Each row was made from one walk, in order. Every step used is in the known rows, and no mark comes twice. Write each row's walk.
In the rows, 128 means zero.
Known rows
peda zabom bekub vuro gazi: [108 101  89  98 124 170  94 160 149 148 148 152 182 122 115 111 145 131
 117 128  98 166 123 111  99 161 145 133 157 101 105 148 179 106 110 104
 143 157 157 128 142 149 123 132 137 117 125  88 129 104 103 103  97]
vovo vuro nitur: [ 96 159 141 158 140 148  74 146 130 138 176  91 161 135 124 144 139 151
 142 127 150 146 134 131 109 156 112 114 111 140 140 166 122 129 143 115
 123 118 122 123 132 101 132 131 160  87 100  97 157 159 129 137 106]
nadif vuro nitur muvob zabom bekub: [148 120 114 161 141 143  85 144 166 144 133 112 174 101 103 131 135 139
 170 190 176 161 146  77 130 157 106  94 129 169 140 193 146  87 129 189
 109 142 116 134 129 145 110 147 124 101 120  92 151 155 108  87 124]
bekub zabom muvob giziba: [112 155 122 116 125 146 137 163 126 125 160  98 148  77 125 116 166 156
  97 146 188 107  86  98 106 156 138 120 155 117 147 135 137 145 139 167
 137 163 110 114 132  93 144 113 120 126 114  82 128 133 125 102 105]
giziba muvob zabom bekub vuro nadif: [119  96 143 121 121 160 111 161 165 148 123  98 137 117 117 133 165 117
 142 136 154 114  95  92 108 161 166 124 181 142 135 157 133  82 125 187
 141 134 127 124 140 143 127 136 105 113 117  81 168 125 109 104  91]
nitur muvob giziba: [ 99 173  81 129 130 111 119 150 151 120 158 109 146  94 111 153 150 157
 131 163 180 126 121 120 119 156 134 111 157 122 127 150 135 110 137 182
 112 156 112 123 132 119 108 126 136 136 122  94 133 174 114 117 122]
rubir muvob: [102 138  91  92 136 134 123 163 126 125 171 114 183 106 125 126 135 143
 155 137 133 162  90 122 105 152 139 118 142 108 120 143 136 105 129 161
 123 152 109 122 142 127 133 125 234  95 108  90 134 136 115 127  99]
zabom bekub: [124 121  96 112 127 160 131 153 146 128 155 127 170 117 119 137 142 150
 164 150 157 155 124 116  99 148 129 113 128 140 126 163 125 108 117 112
 121 151 125 115 138 142 142 134 160 119 117  84 122 139 117 102 105]
gazi vuro: [117 123  99  90 132 141  93 162 112 133 164 111 167 141 123 144 155 162
 168 146 155 128 110 127 123 162 150 119 145 129 128 151 151 131 122 102
 117 155 136 120 137 100 136 118 170  92 108  79 112 143 111 121  96]
peda zabom: [118 137 112  79 129 122 124 146 136 140 180 113 179 118 106 111 118 147
 131 146 128 144 115 134  99 159 139 119 124 109 125 158 155 117 120 106
 129 139 111 124 137 125 151 133 171 133 107  93 104 112 110 119 109]
vadir zabom bekub vuro giziba muvob: [123 115 128  78 126 179 147 163 131 143 162 113 143 133 121 136 163 111
 140 146 146 131 139  93 102 167 178 124  92 106 152 165 119 104 101 197
 130 153 117 125 139 160  96 128  76 112 123  87 156 114 105 104 137]
vemun vuro vovo: [127 155 125  99 135 148 105 150 143 127 176 124 162 123  82 133 146 142
 142 115 138 145 149 116 102 159 148 110 164 111 120 179 150 115 111 133
 104 162 116 139 142  89 154 143 188 110  95  99 102 168 113  97 119]
peda zabom bekub vuro vemun: [121  89  87  87 123 183 105 168 171 148 176 156 148 124 110  98 127 131
 137 150 114 142 133 112  92 164 135 119 119  89 125 152 154 104 116 116
 135 168 152 112 138 139 129 134 149 113 119  87 148 100 113 107 115]
vovo vuro nitur muvob giziba: [ 89 188 120 194 137 125  69 145 162 132 164  96 140 114 127 159 151 155
 137 155 178 135 143 119 124 154  99 111 131 135 144 161 122 127 159 188
 105 126 119 126 127  94  96 131 123  98 111  99 164 199 126 135 126]
gazi vuro nitur muvob rubir: [115 163 125 138 149 136  34 143 119 129 154 103 172 149 131 159 166 170
 171 128 155 133 154 117 130 164 148 111 155 131 147 178 150 109 118 166
  96 148 140 130 139  80 109 133 182  34  94  74 148 177 108 120 122]
peda zabom muvob nitur vuro: [127 157 138  74 136 145  93 154 145 136 139 100 185  94 147 109 135 150
  94 151 123 158 100 156 116 160 130 152 134 110 113 162 173 122 117 158
 138 146 103 125 131 115 152 148 156 112  98  85 132 111 109 114 107]
vadir zabom muvob: [113 148 140  70 144 161 134 161 124 129 186 106 166 108 110 122 124 144
 116 133 170 150  86 113 116 164 135 124 104 132 145 142 147 136 102 204
 130 178 101 130 121 134 142 125 126 125 121  79 130 123 120 109 111]
masumem peda zabom muvob nitur: [130 153 125  90 138 156 123 157 139 124 149 129 199 112 128  85  84 131
  98 119 149 125  79 142 118 148 111 142 148 124 111 166 179 136 100 119
 118 149  88 112 137 136 149 137 184 137  99  80 106 108 114 115 109]
giziba muvob rubir: [115 165 124  87 126 133 149 147 117 131 148  87 152 111 127 130 159 140
 151 104 124 105 112 121 105 155 177 116 121 115 128 173 126 104 131 153
 115 142 124 131 139 114 139 143 172  93  94  84 178 141 110 117 117]
vovo vuro: [105 155 107 125 132 144  94 154 137 140 170  85 155 126 120 145 148 156
 129 119 141 142 105 116 101 156 126 116 119 132 126 146 132 136 141 108
 126 132 121 123 134 110 138 134 172 126 106 100 158 157 121 120 106]
vadir zabom muvob giziba: [103 158 144  86 134 150 126 156 134 125 179 119 141  92 108 130 141 146
 100 161 194 143  79 125 119 161 118 125 112 129 152 132 141 151 125 215
 116 183 112 124 116 129 113 124 100 133 124  86 127 132 123 114 111]
vadir zabom: [104 142 135  65 139 134 113 151 113 136 188 105 167 123 100 139 132 150
 125 160 159 153 107 130 112 162 141 111 102 125 142 150 143 125 105 156
 125 165 113 127 129 138 129 132 147 121 117  94 108 132 109 109 111]
masumem peda zabom: [114 140 115 116 126 113 126 145 122 139 183 125 190 129 115 111  87 136
 115 127 141 142  92 140 105 147 122 119 135 120 123 171 159 118 114  88
 119 134 105 112 142 142 160 134 176 156 105  92 102 102 108 121 110]
peda zabom bekub vuro nadif: [106  91 131 108 121 150  66 160 164 149 160 125 149 132 120 129 137 137
 122 151 119 146 130 118  76 166 138 141 178 119 127 150 143  97 124 130
 143 142 132 119 148 143 135 133 134 114 116  84 128 110 109 106  74]
peda zabom bekub vuro vovo: [129 120 126 112 115 169  83 155 166 149 162 167 165 143  82 112 136 125
 120 125 102 163 146 104  74 152 134 131 162 102 108 156 167 100 123 102
 123 153 150 124 143 140 138 152 152 115 118  93 122 120 106  71 121]
masumem peda: [106 143 110 123 136 130 123 151  96 128 176 113 184 127 121 133 105 144
 133 122 170 139  93 137 112 148 121 107 137 136 122 170 141 116 121  92
 115 143 108 115 139 139 155 126 189 146 112  90 118 125 116 119 105]
nadif vuro nitur muvob giziba: [ 98 166 113 152 137 109  79 149 116 130 160 105 140  95 120 148 144 139
 148 208 174 133 150 114 130 161 108 101 133 141 144 184 131 104 160 186
 102 146 117 134 126 116  91 133 115  99 115  98 153 169 116 116 115]
zabom muvob giziba: [104 163 114 109 128 149 132 159 138 118 161 118 137  82 130 123 146 149
 128 153 184 127  91 124 110 154 123 131 137 127 134 140 140 140 142 162
 118 168 111 115 125 109 128 121 124 131 121  81 136 140 130 118 101]
bekub vuro nadif: [ 81 125 127 102 132 147  67 168 104 139 166  99 145 128 119 149 153 145
 113 140 138 123 112 126  94 174 153 136 182 123 126 143 136  98 128 129
 146 147 126 130 144 127 140 121 172 107 122  83 154 129 118 119  72]
vuro nitur muvob: [103 168 110 148 149 127 103 144 130 120 174  95 180 120 124 151 130 150
 160 148 164 145 154 117 126 159 130 109 144 130 135 170 134  98 117 191
 120 144 102 129 133 114 136 127 164  91 113  83 143 166 123 125 124]
giziba muvob nitur vuro: [108 168 134  85 130 125 129 155 114 134 126  76 176 105 148 143 168 134
 129 157 123 118 106 161 132 155 167 127 133 108 113 180 136  94 126 164
 138 130 118 128 133 115 138 149 148 100  92  94 165 140 106 129 112]
vadir zabom bekub: [119 116 130  88 133 159 124 150 147 135 176 129 168 119  99 141 138 148
 132 161 170 172 125 118 103 153 132 101  99 137 144 156 130 112 104 153
 120 166 121 120 129 160 122 138 128 120 125  89 117 132 108  92 113]
bekub zabom muvob rubir: [131 161 127 100 133 171 119 155 113 129 152  86 168 100 123 108 167 167
  92  84 148 112  91  96  88 162 159 120 152 116 142 146 147 131 122 155
 136 159 120 125 140  95 159 129 173  96 102  75 156 127 117  86 113]
rubir muvob nitur vuro: [102 156 116  79 139 134  81 162 112 128 137 104 201  96 148 135 161 150
 120 162 123 172  98 162 123 154 139 135 158 103 107 157 145  94 135 168
 128 138 114 124 145 124 122 142 243  77  96  95 152 138 104 121  97]
vemun vuro nitur muvob rubir: [123 180 124 153 152 133  66 136 130 120 158 105 160 115 119 153 151 166
 156 110 155 139 155 115 111 165 148 104 155 119 152 185 149  99 118 210
  96 156 106 147 145  75 121 144 175  65  88  91 147 186 112 128 133]
bekub vuro nitur: [ 87 145 139 128 135 158  62 155  90 134 175 124 164 129 114 139 147 144
 139 142 146 137 125 131  95 166 139 118 147 114 138 154 142 101 137 131
 138 146 132 132 137 105 132 121 158  77 118  87 150 129 123 126 112]
giziba muvob zabom bekub vuro: [134 112 125 121 118 166 142 156 164 146 118 122 143 108 111 120 166 118
 151 133 151 122  82  86 105 149 162 110 141 128 127 155 149  89 127 175
 138 144 131 127 136 134 124 140 100 125 119  87 170 122 106  95 125]
vuro vovo: [112 154 118  98 130 146 121 151 132 130 176 120 175 130  87 132 146 140
 130 126 133 142 152 127 104 156 144 118 156 121 108 163 137 113 114 102
 120 151 126 126 136 121 145 141 191 104 113  92 117 155 117  87 117]
bekub zabom muvob nitur: [123 154 119  80 134 182 133 168 127 123 139  85 187  93 124 107 154 150
  90 136 167  92  90 109 111 159 150 126 175 115 125 143 157 131 101 156
 151 160  96 118 139  92 149 120 178  99 104  75 124 132 115  91 103]
vovo vuro giziba muvob zabom bekub: [156 125 111 140 127 171 161 148 200 148 129  76 149 115 124 129 170 125
 146 118 164 137 128  80 112 154 151 124  95 149 138 175 121 118 117 139
 116 110 110 113 141 139 100 142 112 121 103  94 164 145 111 106 139]

Which walk is each row?
[110 108  80  71 139 163  99 171 138 135 183 118 162 138 129 130 148 153
 178 156 156 122 131 129 141 172 144 113 126 113 134 161 151 130 115 104
 124 173 150 108 130  93 136 112 191  76 106  77 129 136 121 129 103] | gazi vuro vemun
[141 101  99 113 131 155 123 156 176 133 136 136 178  93 105 116 149 144
 160 149 165 182  80  93 109 143 126 110 151 134 123 146 142  95 125 161
 114 147 121 116 142 145 119 139 206 107 109  90 125 134 106  94 109] | rubir muvob zabom bekub
[ 95 131  77  76 135 145 112 165  95 143 161 106 179 103 124 133 148 137
 135 163 117 144 124 122 128 171 139 122 136 127 110 184 157 115 125  98
 130 153 134 141 133 142 124 128 173 109 121  95 152 129 108 110  83] | nadif vuro gazi
[160 119 127 117 128 146 162 144 167 146 129  81 163  97 143 136 176 133
 153 151 165 170 146 111 122 161 168 126 108 140 139 191 121  88 116 162
 127 115 114 117 141 148 118 147  91 122 107  91 146 118 109 104 143] | nitur vuro giziba muvob zabom bekub
[125 142 124 115 137 140 134 153 137 130 176 125 195 114 124  96  80 134
 114 103 152 142  82 122 106 148 108 134 129 127 127 164 162 132 111 133
 119 149  98 111 134 142 173 126 154 157 110  80 118  95 120 122 107] | masumem peda zabom muvob
[136 101  68 132 137 191 101 169 200 142 141 139 145  99  96 122 145 143
 146 142 169 141 120  70 122 165 139 103 146 119 124 150 170  87 111 190
 130 172 145 120 131 129 105 132 138 115 133  85 172 139 108  86 142] | nitur muvob zabom bekub vuro vemun
[124 105 115 138 118 151  84 155 136 145 158 161 174 144 112 108 106 127
 119 119 132 154  94 120  78 145 122 124 139 116 120 162 163 103 122  91
 129 141 127 112 148 157 141 135 141 147 118  92 131  95 106 100 114] | masumem peda zabom bekub vuro
[ 88 153 153  82 132 118 114 159 116 136 131  62 168 107 157 149 169 132
 125 163 128 117 123 164 135 163 166 142 169 126 121 182 125  92 124 179
 143 119 111 125 141 126 141 145 147  92  88  87 160 147 108 129  74] | giziba muvob nitur vuro nadif
[107 159 109 139 147 121  88 148 111 133 171  93 170 113 121 143 125 138
 165 183 149 138 153 103 126 165 117 104 130 144 137 191 143  94 138 191
 118 145 106 140 131 125 125 133 152  92 113  90 156 160 116 114 117] | nadif vuro nitur muvob
[108 161 123  81 136 136  87 152 103 131 139  92 185 105 139 149 163 158
 115 164 134 157 111 167 120 159 142 132 142 121 111 167 153 101 124 120
 133 135 118 128 138 116 129 148 184  98 101  96 139 135 110 116 103] | muvob nitur vuro
[118 163 134  87 141 165  97 160 117 124 131  99 182  95 149 131 153 156
 106 149 145 149  92 156 123 160 130 148 144 124 114 160 149 116 121 162
 140 152 110 126 131 114 141 142 166 104 107  82 155 132 119 111  99] | zabom muvob nitur vuro
[113 176 118 131 146 124  63 140 100 135 151  96 161 114 119 142 144 150
 145 153 136 139 156 112 116 166 129 105 134 139 144 194 144  93 143 172
 101 144 121 144 136 119 111 148 178  63 103  89 182 160 112 103 119] | nadif vuro nitur muvob rubir
[110 162 137 110 132 132  90 149 121 140 172 106 176 125 111 153 161 151
 123 135 120 175 160 151 109 156 142 120 144 116 109 175 135  98 132 115
 119 136 137 129 135 118 160 153 168 104 108 100 140 146 117  86 119] | nitur vuro vovo
[125 153 110  71 138 152 101 154 103 130 142  83 187 109 143 152 173 157
 109 169 149 164 151 165 119 175 156 145 140 114 116 171 138 104 103  93
 130 124 104 121 147 123 107 142 180  91 103  93 136 131 110 114 118] | muvob nitur vuro giziba
[ 82 130  82  93 133 169  95 169 101 139 158 125 171 121 115 137 160 140
 116 119 117 134 114 124 114 173 160 127 169 100 103 142 167 108 114 112
 152 160 150 138 139 124 125 118 165 105 128  86 159 124 113 117  92] | bekub vuro gazi
[123 170 106  97 131 163 149 159 149 134 133  61 167 123 141 134 163 124
 121 125 137  99 137 122 122 162 162 140 114 115 120 175 126 130 114 125
 126 114  95 118 144 112  96 137 160  99  88  95 166 163 116 133 124] | vovo vuro giziba muvob nitur
[118 162 104 115 130 148 161 159 142 141 161  54 147 129 145 138 161 125
 141 109 139 119 141 107 109 164 165 131  90 123 134 169 117 132 125 143
 127 111 102 119 141 119 119 129 130 118 100  94 166 153 120 136 131] | vovo vuro giziba muvob
[117 178  91 115 139 129 103 144 127 123 150  98 162 111 110 149 149 169
 133 104 142 135 131 102 102 157 160 108 150 121 124 160 148 100 116 173
 110 149 118 134 139 113 123 144 193  99 111  86 160 168 106 101 126] | nitur muvob rubir
[ 88 147  83 122 139 159 106 160 138 142 159  97 178 125 130 145 158 153
 122 110 125 152 117 127 124 160 133 128 131 125 107 152 147 143 122  96
 137 136 140 132 133 121 128 128 165 110 112  97 162 159 120 123  93] | vovo vuro gazi
[127 125 100  89 136 136 120 159 154 135 155 112 183  91 103 118 140 145
 142 143 160 162  70 101 117 154 138 114 159 123 123 144 159 102 130 164
 121 145 109 123 140 131 126 132 229 107 106  93 125 132 109 113 113] | rubir muvob zabom
[100 133  93  62 144 159  88 174 139 129 155 115 185  90 147 121 150 143
 137 172 120 159 110 165 140 164 136 133 143  86 112 164 140  99 128 167
 129 155 131 116 140 119 118 138 252  62  92  94 164 129 113 128 103] | rubir muvob nitur vuro vemun
[122 137 117  54 143 171 106 165 164 138 159 110 181  91 145  93 124 143
 106 160 118 144 117 161 132 169 124 151 121  97 118 166 173 122 112 156
 137 164 117 117 126 110 144 145 167  96  93  84 148 103 117 120 113] | peda zabom muvob nitur vuro vemun
[124 145 115 102 133 161 142 166 118 128 167  87 170  95 123 113 152 156
 111 117 162 119  89  91 100 160 153 122 153 120 140 142 148 133 113 161
 150 160 104 120 134  99 170 112 158 120 114  76 132 126 122  95 107] | bekub zabom muvob
[ 83 172 119 168 134 132  60 152 124 127 161 124 138 110 117 154 156 144
 130 162 180 124 133 119 117 161 127 113 169 106 139 150 146 102 148 204
 120 154 129 135 133 101  95 120 111  90 126  91 162 168 121 126 125] | bekub vuro nitur muvob giziba
[115 156 127 125 126 128 124 150 146 127 169 135 162  99 131  94  96 136
 102 130 181 139  74 134 110 144  96 137 134 122 133 156 154 144 133 139
 107 153 102 106 130 138 144 127 120 166 110  86 111 104 120 123 108] | masumem peda zabom muvob giziba
[103 148 114  62 136 152 136 166 139 136 145  84 168 100 156 125 158 129
 138 173 125 109 129 168 149 164 160 126 114  94 112 186 133 102 123 171
 138 144 128 117 130 106 134 145 169  85  90  91 172 130 112 134 119] | giziba muvob nitur vuro vemun
[119 147 116  88 128 139 108 156 114 142 169 115 166 123  83 128 142 129
 137 155 120 141 149 115 107 161 134 113 139 129 112 186 146 112 135  97
 110 154 131 135 132 133 140 151 183 108 113 101 139 145 109  73 106] | nadif vuro vovo
[129 142  98  73 127 130 172 159 100 140 160  67 150 106 136 130 149 111
 158 171 136 115 147 110 117 173 170 124  90 125 135 199 122 107 128 135
 125 133  97 130 142 140 116 130 141 117 109  92 164 126 108 119 120] | nadif vuro giziba muvob
[144 135 104 153 128 178  89 155 196 145 123 148 160 119  67 137 161 134
 128 116 152 160 135  65 106 152 142 104 191 131 107 150 173  84 111 177
 118 158 139 135 138 130 115 152 136 116 130  92 143 167 102  52 146] | nitur muvob zabom bekub vuro vovo
[116 155 122  94 125 133 131 153 157 128 167 122 143  88 123 100 125 145
 112 154 156 137  87 123 106 156 112 137 128 113 133 146 157 141 139 157
 119 162 110 117 128 116 132 127 119 141 112  84 118 117 122 122 105] | peda zabom muvob giziba
[103 131 102  85 140 143 106 162 128 140 185  98 161 112 136 138 146 157
 137 157 136 160 137 154 129 171 139 118 105 107 131 171 135 107 131 128
 136 150 140 116 128 114 148 135 167 105 109  94 159 121 125 124 112] | nitur vuro vemun
[178 112 110 110 130 162 172 146 188 135 131  99 143  95 116 123 168 123
 172 130 177 132 137  88 114 163 172 105 124 132 143 190 137  98  95 177
 106 137  92 125 147 120 112 141 110 125  92  91 114 136 107 118 141] | vemun vuro giziba muvob zabom bekub
[119 137 117  89 131 154  80 157 130 136 168 125 174 156  97 140 159 148
 164 134 139 138 145 123 124 162 149 121 167 125 114 168 152 126 116  93
 106 157 147 119 136  97 142 131 185  81 104  84 104 156 108  91 108] | gazi vuro vovo
[131 109 147 148 131 178  65 150 144 140 139 143 159 121 101 131 151 141
 152 151 173 160 113 108  98 157 128 110 154 140 140 158 147  87 123 130
 126 145 137 124 138 120 117 138 126  82 122  86 144 125 116  98 123] | muvob zabom bekub vuro nitur
[132 111 116 131 124 134 126 146 150 140 171 141 191 131 121 108  92 134
 135 129 145 167 107 125  94 139 104 114 128 133 122 176 144 109 111  91
 109 137 114 107 142 161 155 140 158 150 109  90 102 108 108 106 112] | masumem peda zabom bekub
[131 133 108 106 118 181 127 156 120 136 128 109 136 129 139 131 186 126
 139 102 128 123 152  94  81 163 188 138 123 107 135 171 118  94 119 136
 120 139 133 125 153 136  96 140 128  85 111  79 188 125 108  99 134] | zabom bekub vuro giziba muvob rubir
[107 128 122 104 140 133  88 156 135 127 177  90 149 116 115 146 149 151
 142 141 155 126 124 121 106 173 149 117 178 133 142 170 133 113 112 161
 123 151  97 135 148 101 153 126 166 110  95  90 107 153 118 134  72] | vemun vuro nadif
[ 95 151  97  99 125 124 112 161 127 123 164 129 151  86 119 128 152 145
 142 163 162 147  87 133 109 149 127 120 152 103 127 138 129 116 157 167
 108 153 118 117 140 125 106 123 203 108 110  97 128 147 119 131  98] | rubir muvob giziba
[109 139 129 108 139 129  83 151  85 138 176 100 171 115 116 135 131 139
 155 186 141 142 141 131 114 166 119 108 116 143 143 191 127 106 141 114
 117 142 118 135 134 120 131 132 163  83 109  94 147 130 121 117  98] | nadif vuro nitur
[149 116 119 112 121 150 176 147 175 138 127 111 159 102 118 120 153 127
 174 138 167 130  97  97 122 144 153 101 118 143 128 173 135  94 119 161
 122 135 120 117 133 141 138 144 124 131 110  86 146 133 107 100 123] | giziba muvob zabom bekub
[114 150 107 143 149 133  66 152 122 126 165 106 184 148 132 157 149 157
 185 150 173 129 151 117 146 162 134 110 155 136 139 171 144 110 115 173
 110 146 125 125 133  91 125 118 148  64 105  75 130 178 115 132 120] | gazi vuro nitur muvob
[131 141 122  89 129 129 176 148 150 138 143  85 161  94 102 125 147 131
 153 127 161 105  84 107 127 153 162 104 125 130 130 169 151 103 122 163
 129 135 104 124 130 120 146 136 139 129 104  89 143 132 107 118 126] | giziba muvob zabom
[161 117 106 103 125 162 192 147 178 136 135  97 159 101 125 123 160 123
 165 141 171 137 138  94 116 159 166 117 117 141 137 178 123  99  99 146
 117 127 102 111 141 150 107 138 107 121 110  83 137 129 110 102 141] | vuro giziba muvob zabom bekub
